In the rows, zero is written as 128.
Known rows, with every step that occurs:
bopu-karo-logu-fesipo-pasid: [100 162 147  63 125 126 104 160 127 138 100  71 133 152 123 172  71 131
 160 195  64 110 142 119 142 146 133 138 161 114  95 154 142  23  91 158
 132 170 103]
pevok-fesipo-pasid: [ 95 163 143  97 129 133 121 122 132 132  97 119 124 148  94 141  95  66
 126 163 104 146 130 119 108 151 111 131 150 145 121 118 179 101 141 137
 127 125 140]
fesipo-logu-movit: [136 130 138 108 125 144 107 138 148 112 138 144 153 177 159 109 153 167
 157 155 117 108 135 105 120 114 131 145 156 127 122 154 111  76 157  97
 126 121 128]
veraz-suvel: [146 143 132 142 107 108 107 137 136 151 118 133 124 116 124 109 137 140
 119 135 122 152 132 146 128 130 143 152 158  93 135 107 114 130 137 111
 113 148 136]
vitub-movit-logu-karo: [149 151 137 138  87 206 103 130  97 117  87 153 166 148 168 140 149 133
 119 136 125  98 154 113 167  88 165 206 152 101 142 155  79  93 123 165
 117 143 129]
pasid-fesipo-logu-movit-vitub-gunofon: [127 133 154  44 105 206  74 153 132 127  85 139 144 207 134 128 124 183
 116 161 137 116 150  53 132 116 122 207 131 111 120 137 118  91 133  72
 140 126 126]
dufab-vitub-gunofon: [128 107 138  80 139 174 103 157 124 104  97 137 135 150 123 164 127 148
 138 133 100 108 148 132 136 117 108 158 104 104 124 125 147 142 114 125
 145 128 170]
pevok-fesipo: [133 162 134 109 128 124 152 121 139 137 110 137 122 143 112 136 116 103
 121 143 125 141 124 114 109 127 141 133 134 129 125 122 173 131 128 144
 130 145 136]
fipel-gunofon-vitub-movit-kula: [119 130 158 106  94 168  71 151  82 147  95 153 174 124 147 129 132 173
 138 116  68 102 175 160 183  70 107 219  97 126 119 138 116 153 143 139
 128 106 187]
fipel-gunofon-vitub-dufab-bopu-karo-logu: [184 168 160  46 129 111  88 199 142 116 112  83 167 119 153 207  72 201
 203 164  38  66 142 207 223  63  52 183  98 114  97 117 134  82  80 158
 151 135 142]
pasid-fesipo-pevok: [113 150 118  79 119 152 128 130 143 154 131 143 135 146  84 149 111 111
 110 144 163 132 136 117 111 110 123 114 159 154 123 109 133  78 131 104
 150 134 113]
gunofon-vitub: [130 117 146 129 122 133 124 147 118 113 117 107 144 112 139 144 119 148
 140 124 117 109 136 153 151 117 101 160 115 128 103 128 142 143 150 141
 151 140 134]
karo-logu-movit-kula: [107 142 134 120 110 153 102 139 120 142 151 144 164 182 147 114 113 202
 164 164 101  75 151 111 131 120 129 162 138 117 114 174  94 109 123 126
 121 139 149]
karo-bopu-suvel-veraz: [138 133 161  52  99 108 130 132 132 125 122  65 171 121 136 143  87 112
 123 107 132 122 143 150 137 112  77 128 112  76 136 111 125 133 105  87
 141 143  67]
vitub-movit-logu-karo-bopu-dufab: [169 142 148  96  93 184 103 140 108 109  60 143 206 145 156 164  93 121
 123 147 121  86 158 108 169  70 139 180 133 103 148 152  71  75 107 144
 116 130 102]
movit-logu: [137 141 130 131 127 151 116 141 119 114 119 145 120 160 143 128 125 144
 150 138 154 110 118 129 157 110 129 163 120 122 128 131 115 109 130 139
 141 126 122]
vitub-movit-logu-fesipo-pevok: [129 165 120  90  96 207 117 145  98 126 116 175 153 172 135 138 133 139
 136 164 151  81 169 119 148  89 193 187 153 138 126 132 104  80 131 140
 121 148 111]
karo-bopu-dufab-vitub: [138 105 148  67 148 128 115 145 148 100  62 131 179 125 113 181  73 145
 156 135  90 104 152 145 130 101  87 109 100 114 124 127 118 108 121 102
 152 103 115]
bopu-suvel: [148 148 131 112 113  91 129 131 136 145 116 116 109 122 114 125 120 122
 125 128 119 150 124 159 134 128 103 138 123  98 127 114 122 119 125 117
 114 154 123]
pevok-fesipo-logu: [144 170 133  88 137 126 137 149 152 129 104 142 110 169 129 129 104 119
 135 175 116 146 128 114 104 120 129 139 168 128 110 120 178  83 169 123
 148 130 133]
kula-movit-logu-fesipo: [124 171 149 136 122 185 120 152 126 104 112 158 173 153 154 123 106 145
 142 145 133  92 120  73 151 105 175 201 136  93 142 141 109 112 119 149
 145 151 125]
suvel-veraz: [121 129 140 106 121 134 140 116 126 115 138  77 164 121 142 135 123 114
 137 108 128 110 148 128 125 120 126 143 129 109 135 119 134 137 132 111
 137 125  94]
karo-logu: [131 151 127 108 127 128 116 158 124 113 140 120 117 150 150 139 107 150
 146 165 107 106 133 142 129 117 116 117 137 121 113 146 116  98 115 140
 135 150 128]
kula-movit-logu-karo-bopu-suvel: [155 171 162 109  87 170 103 163 135 102  94 127 189 146 155 140  84 118
 124 136 128  97 103 112 184  91 101 192 143  45 153 143  82 100  89 132
 142 158 115]
kula-movit-vitub-dufab-bopu: [134 183 151 117 126 181  97 151 144 110  91 136 172 117 143 157  66 180
 147 124  87  83 158 124 160 118 107 209 118 102 127  92  97 200  99 107
 128  92 129]
gunofon-fipel: [109 113 119  95 101 117 137 144  89 100 118 121 111 134 140 118 115 140
 141 137 150 135 127 128 124 129 113 116 109 137 117 122 122 138 147 139
 122 118 136]
movit-vitub-dufab: [146 146 123 118 115 155 110 140 125 141  90 128 124 133 107 124  95 155
 127 126 111 100 165 119 159 142 144 187 109 140 116 108 114 158 130 130
  99 124  91]
kula-movit-vitub: [114 157 148 136 123 163  99 135 128 100  89 131 147 126 150 127 107 137
 135 121 108 116 140 102 135 125 124 194 116  82 127 124 105 183 112 116
 134 112 136]
pevok-fesipo-logu-movit: [143 164 140  89 125 140 130 134 159 118 115 154 145 190 141 115 144 139
 151 172 117 122 131  94 100 113 140 149 163 126 117 149 155  78 159 114
 126 130 137]
logu-fesipo-pevok: [117 134 112  92 122 159 158 135 122 133 148 135 145 145  92 135 112 113
 138 164 147  85 140 114 123 135 180 137 166 146 127 122 152  82 135 121
 140 150 102]
pasid-fesipo-logu-karo-bopu-suvel-veraz: [142 152 169  19  79 150 124 151 156 146  90  55 194 155 130 160  56 117
 101 141 130 122 148  94 143  92  88 154 188  73 132 125 122  29 139  71
 184 156  41]
kula-movit: [116 160 140 146 129 144 112 140 142 104 123 133 160 120 152 126 118 125
 126 121 106 127 124 108 121 115 122 152 131 102 141 127 105 153 116 129
 121 132 149]
dufab-bopu: [126 133 143 110 141 136 132 130 127 119 138 126 145 116 137 166 102 161
 152 135 128 114 126 150 140 124  94 129 131 118 128 110 133 144 111 108
 166  93 138]
dufab-vitub-movit-kula: [105 133 141 110 117 186  78 134 107 157  64 178 155 136 141 144 114 195
 140 115  65 111 201 146 132  98 133 184 126 115 110 142 102 163 142 125
 129  99 175]
fipel-gunofon-vitub-dufab-bopu-karo: [178 145 159  68 127 112 101 168 142 131 100  93 175  95 135 193  97 180
 183 127  63  90 134 192 220  76  68 192  92 120 113  95 146 111  91 145
 144 112 145]
dufab-vitub-movit-logu-fesipo: [130 146 151  88 116 218  97 147 103 114  55 183 162 158 155 161 135 191
 153 136  96  88 180 119 159  83 175 206 121 112 116 147  98  99 133 157
 147 138 128]
movit-logu-karo: [148 138 128 146 105 175 131 132 112 111 118 132 152 152 134 134 129 127
 142 144 148  85 117 109 176 111 153 186 154 102 139 149 114  78 130 155
 148 142 117]
fipel-gunofon-vitub: [138 111 154 101 124 128 106 154 108 103 123 119 154 114 130 139 141 134
 154 126  99 107 119 158 185  86  90 166  94 129 124 126 145 118 136 135
 155 118 153]
vitub-dufab: [148 149 119 127 119 134 122 145 144 148 117 132 135 130 111 120 111 135
 121 125 106 110 147 129 145 122 143 138 129 156 131 112 119 128 132 142
  87 140 110]
pasid-fesipo-logu: [126 149 137  78 125 147 107 151 155 152 104 137 124 164 127 135 100 152
 113 156 129 152 135 101 114 105 114 126 168 140 114 120 131  53 161  96
 164 126 112]

Rows:
[162 137 160 113  80 205  80 155  78  91  83 141 193 133 173 150 163 140
 146 130  96  72 145 142 228  48 127 248 118 102 139 156  99  84 132 173
 143 133 155] => fipel-gunofon-vitub-movit-logu-karo
[105 146 175  71  93 211  55 158  70 108  69 142 182 149 148 153 127 135
 154 160  76  82 155 132 211  75 122 232 114 138 124 143 125  60 144 162
 146 127 140] => fipel-gunofon-vitub-movit-logu-fesipo-pasid
[167 185 132  72 132 113 111 176 161 139 121  92 139 138 147 193  60 199
 174 166  67  89 152 175 165 105  92 138 135 114 100 116 119  89  70 148
 125 142 118] => vitub-dufab-bopu-karo-logu
[156  95 146  53 127 179 120 163 122  88  62 112 205 140 107 195  75 117
 129 149  93  75 151 113 154 101 105 162 120  90 148 143 133  95 100 121
 148 131 135] => logu-karo-bopu-dufab-vitub-gunofon
[122 118 146 117 114 161 106 104 118 110 109 138 151 152 139 118 152 166
 150 131 129  97 141  95 141 136 137 184 108 112 122 149  98 150 117 106
 116 115 116] => logu-movit-vitub
[127  84 140   4 116 141 114 188  93  68  59 124 161 152 124 177  56 148
 153 152 121 105 153 138 130 102  66 125  63 115 122 119 136 138 120 114
 138 109 151] => karo-bopu-dufab-vitub-gunofon-fipel
[158 111 151  82 127 178 123 152 130  81  50 131 204 151 121 189  72 144
 171 148 119  63 140 125 178  82 108 175 125  92 139 153 103  59 123 133
 171 115 105] => movit-logu-karo-bopu-dufab-vitub
[128 137 142  71 106 189  79 156 101  84 122 126 139 193 154 134 131 173
 148 174 112  69 151  97 145 126 122 196  99  94 118 162 108 137  84 115
 113 149 138] => karo-logu-movit-vitub-gunofon
[144 145 148 100 117 176 110 118 134 119 110 142 179 139 131 146 110 208
 162 129 108  63 165 118 168 128 117 196 111 129 124 118  91 164 104 100
 117  92 107] => logu-movit-vitub-dufab-bopu
[109 144 131 132 102 168  90 125 100 176 103 164 149 135 145 119 115 163
 109 118  99 128 185 130 128 110 149 176 130 126 122 137 100 164 139 131
 102 112 160] => vitub-movit-kula
[129 171 143 147 129 165  97 150 136  91 116 154 155 149 168 125 120 136
 150 129 136 108 117 112 148  93 127 185 123  92 136 131  93 135 120 138
 135 129 147] => kula-movit-logu
[146 121 147 108 100 191 122 148 109 106 110 127 179 157 147 145  97 127
 130 142 162  78 117  96 183 107 127 165 145 101 143 155 107  84 106 141
 167 137  98] => movit-logu-karo-bopu
[126 135 139 102 122 177  85 131 122 119  66 162 150 124 156 158 145 167
 134 114  72 123 183 149 127  91 129 152 119 114 111 138 100 143 127 135
 123 118 153] => dufab-vitub-movit
[100 142 147  91 110 171  91 135 149 181 113 161 166 193 124 110 107 206
 135 152 122 123 156  71 118 111 128 167 170 139 117 152 108  68 173  83
 149 113 136] => pasid-fesipo-logu-movit-kula
[114 109 118  69  94 139 122 164  75  97 122 120 107 153 139 123 117 128
 122 145 159 127 130 118 130 127 107 139  92 128 125 118 141 156 126 139
 109 132 165] => vitub-gunofon-fipel
[160 134 143 101 112 138 102 167 122 124 113 123 161 116 115 131 125 145
 145 121  76  88 138 156 204  86 104 179  92 156 128 114 138 120 142 153
 119 132 133] => fipel-gunofon-vitub-dufab
[135  75 140  21 101 165 127 175  87  59  52 107 187 144 120 183  62 128
 143 155 117  79 151 113 148 104  90 151 101  95 131 139 129 106 119 133
 141 122 145] => logu-karo-bopu-dufab-vitub-gunofon-fipel
[147  97 148  36 143 155 105 168 128  95  63 129 176 142 110 188  75 135
 139 142  98  96 154 131 132 102  83 134  85 107 132 119 139 125 100 102
 141 118 143] => karo-bopu-dufab-vitub-gunofon
[147 118 140  86 137 111 128 137 137 118 101 119 170 122 118 153  73 116
 130 138 124 121 131 128 126 111 102 105 111 128 138 128 118 110 110 110
 127 119 100] => karo-bopu-dufab
[ 93 148 172  96  89 211  76 149  79 114  68 131 171 149 151 155 104 148
 142 160  98  87 177 124 178 103 135 226 135 140 100 149 120  88 157 165
 143 148 121] => gunofon-vitub-movit-logu-fesipo-pasid
[150 132 163  51 123 199  96 157 111 109  25 174 208 154 144 184  78 180
 155 151  90  82 182 114 160  67 150 179 105 110 127 147  89  85 118 136
 144 126 100] => karo-bopu-dufab-vitub-movit-logu-fesipo
[132 115 150  86 105 192  95 141 109 143  33 155 231 127 125 178  60 166
 130 130  56  79 207 126 149  85 126 186 141  95 131 156  85 112 126 123
 133 103 137] => logu-karo-bopu-dufab-vitub-movit-kula
[160 178 138  80 111 171 111 141 159 131  79 152 142 197 123 107 109 167
 150 170  99  94 162  84 130 125 153 206 147 134 108 128 140 106 162 115
 101 128 103] => pevok-fesipo-logu-movit-vitub-dufab
[147 133 157  67  80 129 147 128 127 122 118  48 199 117 132 157  90  88
 114 118 126  95 141 125 159 112 102 155 151  60 149 130 120  98 102 103
 147 159  62] => logu-karo-bopu-suvel-veraz
[169 153 141  61 123 131 155 153 152 113  74 114 179 160 112 160  47  90
 129 194 106 105 133  95 120 104 126 144 187 111 130 137 167  36 152 117
 156 134  99] => pevok-fesipo-logu-karo-bopu-dufab
[109  98 137  62  75 174 103 141  66  76 104 123 131 179 151 113 139 164
 144 145 161  98 144  86 138 137 117 196  71 110 121 139 114 176 115 113
  98 118 151] => logu-movit-vitub-gunofon-fipel
[124 134 137 108 127 157  90 134 116 151  42 169 173 126 121 158  89 185
 151 123  53 114 208 154 123  90 132 183 115 119 115 129  98 137 151 116
 113  96 168] => bopu-dufab-vitub-movit-kula
[128 152 136  93 122 145 140 161 117 125 135 119 137 154 139 140  95 158
 140 181 102  87 141 106 138 128 162 132 153 120 114 153 128  74 115 150
 143 172 104] => karo-logu-fesipo
[ 83 155 146  80 121 157 110 158 110 119 121 104 139 161 115 150  71 129
 143 198  77  94 143 107 134 153 135 129 170 137 114 152 138  43 126 145
 143 156 106] => karo-logu-fesipo-pasid
[130 146 116  98 118 179 146 148 112 117 143 152 142 178 103 134 115 127
 159 170 176  71 131 117 155 112 176 167 155 138 127 128 139  65 140 132
 155 146  99] => movit-logu-fesipo-pevok
[146 165 144  70 141 104 117 161 143 119 127  90 133 133 166 200  79 186
 186 170  89 109 130 177 148 107  77 131 135  84  97 132 126  88  66 130
 164 131 137] => dufab-bopu-karo-logu
[120 120 151  71 120 166  80 143 119 145  37 166 201 131 128 169  62 182
 140 122  64 102 209 144 133  82 108 161 105 113 117 139  91 145 130 107
 127  91 146] => karo-bopu-dufab-vitub-movit-kula
[147 144 148  55 108 160  78 157 117 104 102  92 134 189 160 155 132 180
 165 170  96  84 149 109 152 120 118 207  89  65 103 165 116 111  51 130
 102 165 140] => bopu-karo-logu-movit-vitub-gunofon
[118 157 140 103 116 149 121 133 145 156 115 164 151 203 127  97 110 169
 151 172 112 113 147  86 107 121 143 184 171 125 112 150 155  95 174 106
 133 116 157] => pevok-fesipo-logu-movit-kula
[154 174 154  64 104 127 129 130 140 133  98  70 155 113 116 165  61 162
 153 113 103  86 174 171 169 122  84 211 108  80 120  66 120 169 113  77
 137 109  64] => movit-vitub-dufab-bopu-suvel-veraz
[155 116 149  72 110 182 104 141 125 103  31 136 220 113 139 196  92 134
 125 130  63  92 189 129 144  74 125 153 138  93 135 154  80  92 113 133
 127 120 121] => logu-karo-bopu-dufab-vitub-movit
[137 165 146 163 106 188 117 145 126  89 108 136 183 147 164 135 124 120
 138 133 128  85 113  86 169  96 149 209 157  76 149 152  91 102 118 156
 143 141 140] => kula-movit-logu-karo
[144 119 134 102 156 112 127 131 148 107  67 135 150 117 102 170  99 147
 167 130  84 113 154 153 120 107 110 135 109 117 122 120 123 104 143 117
 135 107 135] => bopu-dufab-vitub
[144 155 139 101 125 161 115 140 130 131  99 128 142 124 116 161  71 185
 147 133 108  85 164 146 170 134 106 184 116 130 117  92 118 173 115 107
 138  88 108] => movit-vitub-dufab-bopu
[140 168 117  57 121 124 145 168 136 132 137  99 131 162 122 168  88 138
 167 194 110  84 146 140 135 119 165 137 167 113  98 145 147  31  91 149
 139 185  98] => bopu-karo-logu-fesipo-pevok
[142 146 153 126  95 185  82 153  97 108  83 147 154 138 182 149 140 169
 142 126 119 100 166 162 174  71 117 211 105 121 101 140  97 139 148 160
 136 141 142] => gunofon-vitub-movit-logu
[147 112 132  75 148 135 112 154 131  98  71 132 149 138  99 180 102 135
 148 141  87 109 154 140 124 105 106 158  92 112 131 115 143 122 121 117
 123 122 164] => bopu-dufab-vitub-gunofon
[136 141 134  94 109 169 123 148 147 150  98 121 153 155 121 142  98 135
 106 162 125 129 133  77 136 108 138 154 205 123 126 140 128  22 163 111
 169 136 105] => pasid-fesipo-logu-karo
[152 141 148 110 123 144 124 160 133 121 119 112 170 103 129 176  78 188
 153 130  98  77 156 175 179 109  80 175 117 147 101 100 135 160 138 133
 152 116 127] => gunofon-vitub-dufab-bopu
[146 139 142 117 102 223  92 142 109  97  52 166 176 147 161 169 145 163
 144 127  95  83 175 130 173  75 153 214 142  89 126 160  83  93 133 160
 140 129 143] => dufab-vitub-movit-logu-karo
[148 159 130  91 131  98 111 160 141 127 118  89 113 147 157 163 105 153
 163 163  88 122 130 156 137 112 115 131 129  96  99 148 125  74  83 157
 126 165 123] => bopu-karo-logu
[162 146 152  84 118 147 103 120 154 139  91 110 171 132 139 169 106 212
 176 125  93  82 160 131 176 121 111 208 103 101 107 122 100 140  72 113
 109 108 107] => logu-movit-vitub-dufab-bopu-karo
[128 118 137  91 116 173 102 144 101 109  99 122 111 151 124 134 116 133
 120 139 135 113 145 108 146 141 121 197  95 105 125 116 143 177 102 113
 127 123 139] => movit-vitub-gunofon
[ 84 128 147 103 123 158 123 127 111 137 113 110 147 138  97 134  90 107
 128 161 101 114 137  95 133 160 146 141 160 147 129 133 149  73 136 130
 134 136 107] => logu-fesipo-pasid
[143 155 164  63 124 136  97 137 133  99 110  98 153 155 173 190 104 226
 208 169  92  76 147 144 160 119  84 184 116  68  91 152  97 110  48 109
 154 117 121] => dufab-bopu-karo-logu-movit-vitub
[148 153 152  73 132 120 109 139 150 111 141  99 167 153 177 186 114 205
 200 166  89  87 132 149 143 103  88 142 131  81 108 157 102  80  57 125
 142 134 139] => dufab-bopu-karo-logu-movit
[153 138 155  44  87 139 134 158 141 112 114  48 186 148 150 149  73 110
 128 146 118  97 150 127 149 106  92 159 182  61 134 129 127  53 141  78
 164 145  55] => fesipo-logu-karo-bopu-suvel-veraz
[159 182 147  51 123 152 122 173 133 143  86  91 145 145 133 193  32 221
 177 182  67  59 171 135 184 129 141 203 132  95  89 117 125  99  69 142
 143 148  78] => movit-vitub-dufab-bopu-karo-logu-fesipo
[152 112 139 100 114 133 147 131 127 115  93 103 196 118 112 164  70  98
 119 144 120  92 131 104 148 110 125 130 146 111 149 144 114  78 109 126
 135 131  94] => logu-karo-bopu-dufab
[134 152 143  89  87 211 114 158  86 111 104 153 170 157 147 152 122 155
 146 158 141  61 180 146 171  77 165 220 139 141 101 135 119  98 153 155
 148 159 116] => gunofon-vitub-movit-logu-fesipo-pevok
